Known rows, with every step that occurs:
K -> E -> Q -> D -> P -> R: [ 20 -11   0 -27  -1 -68 -18 -20  27  70  -4 -25 -22 -13  23 -21   7  30
   4  22 -14   9 -12  10   8  20  37  -4  -3]
E -> K -> Y: [ -2 -15  21 -26   6 -42 -35 -10  16  -6 -11 -13 -16 -13  10 -10   7  13
 -16 -19  -3  10 -11   6   0  16  28  -8   0]
R -> P -> D -> Q: [ 24 -10  -6 -22  -1 -21 -13 -12  24 -24   2 -23 -41 -13 -12  -5   3  14
  29 -17  -2  21 -10  11   6   8  21 -17   3]
E -> K -> Y -> X -> J: [ -2   2   9 -35  16 -34 -23  -1  19  -9  -5 -12  -4   1  14  -3   5  11
 -20 -14  -1  13   6   8  -7  14  22 -16  -1]
X -> J -> Q -> D -> P: [-17  -1  -2 -23  12 -23 -18 -13  28  50  18   3 -13   1  12  -1   9  12
  27  33 -11   3  -1  -2  -3  35  28 -10 -17]
Q -> D -> P -> R: [  5  -1 -11 -17   2 -45 -23 -10  29  36   3 -13 -34  -7   8 -14   5  35
  29  11  -6  17  -8   3   3  21  34  18 -14]
R -> P -> D -> Q -> Y: [ 26 -12 -17 -25   3  -6   2  -8  27 -20   9 -21 -31  -9 -10  -9   4  11
  42 -12  -5  22  -8   5  12  13  28 -10   4]
D -> Q: [ 16 -10   3 -24   3 -16 -15  -1  27 -32   3  -3 -39 -19  -1  -9   4  19
  13 -18   2  15   0  10  -2  15  22  -2  -1]
R -> P: [  8  -9   9 -27   0 -16 -18 -20  20   2   5 -11 -26   0   4  -1   3  19
  21  -8  -8  11  -1  15   6  15  20 -13  -4]
D -> P -> R: [  7  -5  -4 -23   2 -40 -14 -15  30  -8   8 -19 -37 -12   9 -15   3  29
  17   1  -7  15  -4   8  -3  22  26   1  -7]
Q -> D -> P: [  2 -11  -3 -19   6 -31 -32  -6  25  49   4  -1 -27  -3   7 -12   6  29
  27   2  -4   9  -6   1   7  21  33  13 -16]
Y -> K -> E -> Q -> D: [ 24  -7  13 -11   1 -56 -26 -21  25  29 -18  -9  -4   7  26 -13   3  24
   5  16 -10   2  -5  11   8   8  35 -17   2]
R -> P -> D: [ 14 -12  -1 -20  -2 -27 -18 -19  23 -16   0 -23 -25  -1  -4  -4   1  23
  24  -5 -11  19  -8  11   9  11  22 -20   0]
J -> Q -> E -> K -> Y: [-33  -4  20 -21  10 -32 -36 -20  18  10  -5 -16   1   1  18   1   6  19
   0   9  -7   4 -21  -3   7  34  29   2  -6]
E -> K -> Y -> Q -> D: [  3   0   5 -17   9 -47 -35 -16  19  55 -19 -13  -6 -15  16  -6   8  21
  -2 -21   1  12 -13   0  12  18  31   7  -4]
D -> Q -> Y -> K -> E: [ 34 -10   0 -18  11  -7   0  -9  30 -29  -3  -6 -31 -11  11 -15   3   6
  19  -4   3   1  -1  13   2   6  30 -20   6]
P -> D -> Q -> Y: [ 25 -16 -16 -19   5 -13   1   3  33 -45   5 -13 -28 -17  -7 -14   3  19
  31  -7  -4  23  -5   1   6  17  29  -2   3]
X -> J -> Q: [-13  -2  10 -24   8 -12  -6 -16  30 -21  14   0  -6  -3  12   4   4  10
   9  24 -15   6   7   7 -11  34  17 -30  -6]
E -> Q -> D -> P -> R: [ 11  -2  -8 -22  -3 -69 -19 -16  30  49   2 -19 -18  -4  19 -18   6  34
  21  13 -14  19  -7   2   6  26  37  14  -8]
E -> K: [  2 -12  17 -21  -4 -47 -39 -12  25 -18  -7  -8 -14  -8   4  -6   2  18
   6 -21  -6  13  -2   3  -1  22  26 -12  -7]
Y -> Q -> D: [ 11   2  -7 -11   4 -25 -18 -14  28  36  -9  -3 -12 -10  12  -2   4  35
  22  -8  -4  15  -1   3  13  22  25   9  -9]
Q -> D: [  3  -9   4 -15   3 -26 -30  -3  25  18  -4   3 -18  -1   6  -6   3  34
  23   3  -6  13  -2   6   5  18  30  12 -11]
J -> Q -> D: [-11  -4   6 -11   3 -25 -24 -12  26  25   3   1 -10   6  14   0   4  24
  24  24  -9  10 -10  -2   7  31  28   9 -15]
X -> J -> Q -> E -> K -> Y: [-37   3  17 -28  14 -23 -28 -18  20   8   2 -12   8  -3  15   5   7  11
  -1  16 -12   2  -8   1  -5  34  26 -21  -4]
K -> E -> Q -> Y -> X -> J: [ 24  -8  -3 -42  12 -22  12  -5  30  11   5 -12  11   4  26 -10   4  15
  -7  17 -16   7  18  11   3  24  24 -32   6]
J -> X: [ -7 -12  20 -20   1 -27 -16 -21  26 -18   4  -3  -4  -5   3  -4   5  34
   7  15  -9   6  -2   6   1  26  20  -5   2]
K -> Y -> X -> J: [  2   3   0 -34  21 -10  -4   1  20 -14   3  -8 -12   2  17  -4   5  19
 -17   1  -1  11  10  14  -6  13  18 -10   1]

Rows:
[-10  -5   0 -28  12   3   9 -11  33 -17  22   2   2   1  13   2   5   6
  22  30 -17   7   9   0  -6  38  24 -23  -5]	X -> J -> Q -> Y
[ 22  -6   3 -15   2 -36  -3 -19  33 -29  -2  -6   7  14  24 -15   2  18
  22   4 -14  10   5   2   7  19  33  -9   5]	E -> Q -> Y -> K
[ 19 -13  -7 -26   7   1   1   4  30 -26  10  -1 -28 -15   1 -12   5  15
  27 -11  -1  15   3   5   3  19  27   4  -1]	D -> Q -> Y
[  4  -2   6 -18  15  -3  10 -24  33 -18   9  -4   0   6  23  -2   4  -3
  13  39 -13  -7   6  10  -6  25  25 -45   1]	X -> J -> Q -> Y -> K -> E
[ 27 -10  20 -16   0 -51 -17 -26  26 -14 -14 -14  -8   1  27 -13   2  18
  -9   7 -12   0  -1  16   3  11  27 -33   9]	Y -> K -> E -> Q
[  3  -1  -3 -21  -3 -36 -39 -16  23  -8  -7 -29 -24  -8 -14  -1   2  21
  40 -29  -3  21 -17   3  11  13  28 -14  -1]	R -> P -> D -> Q -> E -> K
[-13   6   3 -31  22  -8   1  -8  21  -6   9  -9  -3   9  24   3   6  11
 -15  23  -4   7   2   7  -5  26  16 -12  -2]	K -> Y -> X -> J -> Q
[ 29 -15   0 -34   7 -30   5  -7  29  15  -2 -16   5   7  29 -14   3  22
  -5  10 -12   9   5   7  16  21  26 -10   4]	K -> E -> Q -> Y -> X
[ 16 -21   9 -28   3 -58 -25 -15  23  80  -4 -13 -17  -9  21 -18   9  23
   2  14 -12   0  -9   7  13  21  36 -10  -5]	K -> E -> Q -> D -> P
[-17   6  12 -32  18 -33 -18 -12  21   0   2 -14   5   8  22   3   6   2
 -19   8  -4   8  -2   0  -5  27  20 -19  -6]	E -> K -> Y -> X -> J -> Q
[ 10 -10   8 -20  -3 -50 -26  -9  25  31  -6  -4  -1   2  16 -10   5  32
  14   7 -14  15  -2   3   9  22  34   8  -6]	E -> Q -> D
[-14   3   7 -26  13 -33 -38  -4  18   5 -14 -17   0   9  17  -3   3  33
  -3 -17   2  12 -10   2  11  16  27  14  -5]	Q -> E -> K -> Y -> X
[ -5   7  -1 -14  14  -2   7 -20  35 -38  14   2   5  15  19   1   3   2
  30  31 -12   3   9   0  -8  29  25 -28  -3]	X -> J -> Q -> Y -> K
[  5  -4  -9 -20  17 -27 -17 -16  19  79  -4 -11 -22 -15  20 -11  12  25
   7  -6   2   6 -12   3  14  20  29  18  -6]	K -> Y -> Q -> D -> P
[ 14  -6 -11 -25  10  -7  -1   2  30 -19   5  -4  -6  13  15  -8   1  28
  20  -4  -4  17   8   1  11  21  24  14  -7]	Q -> Y -> X
[ 23 -13   6 -15   9 -11  -5 -16  29 -21  -5  -7 -15   2  18 -13   2  15
  15   9  -6  -2   1  12   5  10  30 -23   4]	Q -> Y -> K -> E
[ 25 -26  10 -33   2 -31   1 -13  28  14   0 -13  -1  -9  23 -17   5  17
  -3  12 -18   4   1  10  11  25  30 -22   7]	K -> E -> Q -> Y
[ 23  -3 -17 -28  13  -1   5  10  32 -27   8  -3 -22   1   8 -10   3  20
  24 -16   5  19   6   2   9  17  24  15  -4]	D -> Q -> Y -> X
[  7   7 -18 -18  13 -41  -9 -20  24  68  -5 -24 -29 -19  22 -14  10  31
   9   1   0  15 -15   5  10  20  31  20  -5]	K -> Y -> Q -> D -> P -> R
[ 23 -13  -6 -16   1 -29 -14  -1  30 -50  -3 -15 -37 -21  -8 -10   2  23
  18 -13  -1  23  -7   6   0  12  23  -8   3]	P -> D -> Q
[ 12   9 -22 -13   4 -45 -12 -22  33  55  -1 -19 -26 -14  15  -9   5  36
  30  -2  -4  18  -7   1   9  24  28  15 -12]	Y -> Q -> D -> P -> R
[ -4   6   0 -29  15 -27 -33   2  18  -3 -12 -17 -18  -2  10  -6   5  25
   1 -30  10  15 -11   3   9  14  26  18  -2]	D -> Q -> E -> K -> Y -> X
[-16   2   4 -19   8 -17 -16 -10  28  24  10   5  -3   3  11   5   5  16
  22  33 -13   8   3   2  -5  32  25 -12 -13]	X -> J -> Q -> D
[ 39 -13 -11 -10   9 -20   0  -9  33 -48  -8 -19 -30 -12   3 -17   2  11
  23   2   0   9  -8   9   4   2  31 -26  11]	P -> D -> Q -> Y -> K -> E
[-25  16  -6 -24  15  -3  -8 -11  30 -12  10  -4   8  19  19  11   1  29
  21  25 -10   9   8   2   1  36  16  -9 -11]	Y -> X -> J -> Q -> E
[ 10  -5   3 -22  13 -18  -5 -18  21   8  -7 -14 -17 -20  19  -6   7  24
 -12 -15  -1   9  -5  10   8  19  19  -1   5]	K -> Y -> Q
[ -2  -7   1 -20   7 -39 -37  -3  20 -22 -15 -26 -22 -20  -5  -9   5  24
   8 -23   2  19 -22   2   6  13  32  -1   4]	P -> D -> Q -> E -> K -> Y
[  1  -2  -2 -21   6  -6 -22  -2  27 -21   0  -4 -30 -13  -1  -4   3  34
  27 -13   0  12  -2   9   3  20  24   7  -3]	D -> Q -> E
[ -3  -2   8 -22   1 -30 -41  -5  26 -16  -7  -9 -22 -15  -3  -4   2  26
  25 -29   0  14  -6   2   3  21  28   1  -6]	D -> Q -> E -> K
[-28  -1  17 -16   1 -36 -39 -23  27  -2  -2 -10   4   5  11   5   2  23
  22   7 -11   8 -13  -6   6  39  26  -6 -13]	J -> Q -> E -> K
[  8 -12   2 -24   0 -56 -27 -12  26  60   1  -6 -11   1  17 -16   9  29
  19   6 -12  10  -5  -1  11  25  36  10  -9]	E -> Q -> D -> P
[ 22  -7  -7 -30   6 -32   2  -4  31  -6   3 -10  11  16  25 -11   2  27
  12   1 -12  19   9  -1  15  26  27   8   0]	E -> Q -> Y -> X
[  7  -5 -11 -14   4 -21 -20  -2  30 -41  -4 -16 -28 -15  -8  -6   1  38
  32  -9  -3  21 -10   5   5  17  25   1   2]	P -> D -> Q -> E
[ -8  -4  11 -27  10 -26 -37  -4  17  -2  -9 -14 -23 -19   3  -8   7  19
   3 -26   5  11 -15   5   3  15  30   6   1]	D -> Q -> E -> K -> Y
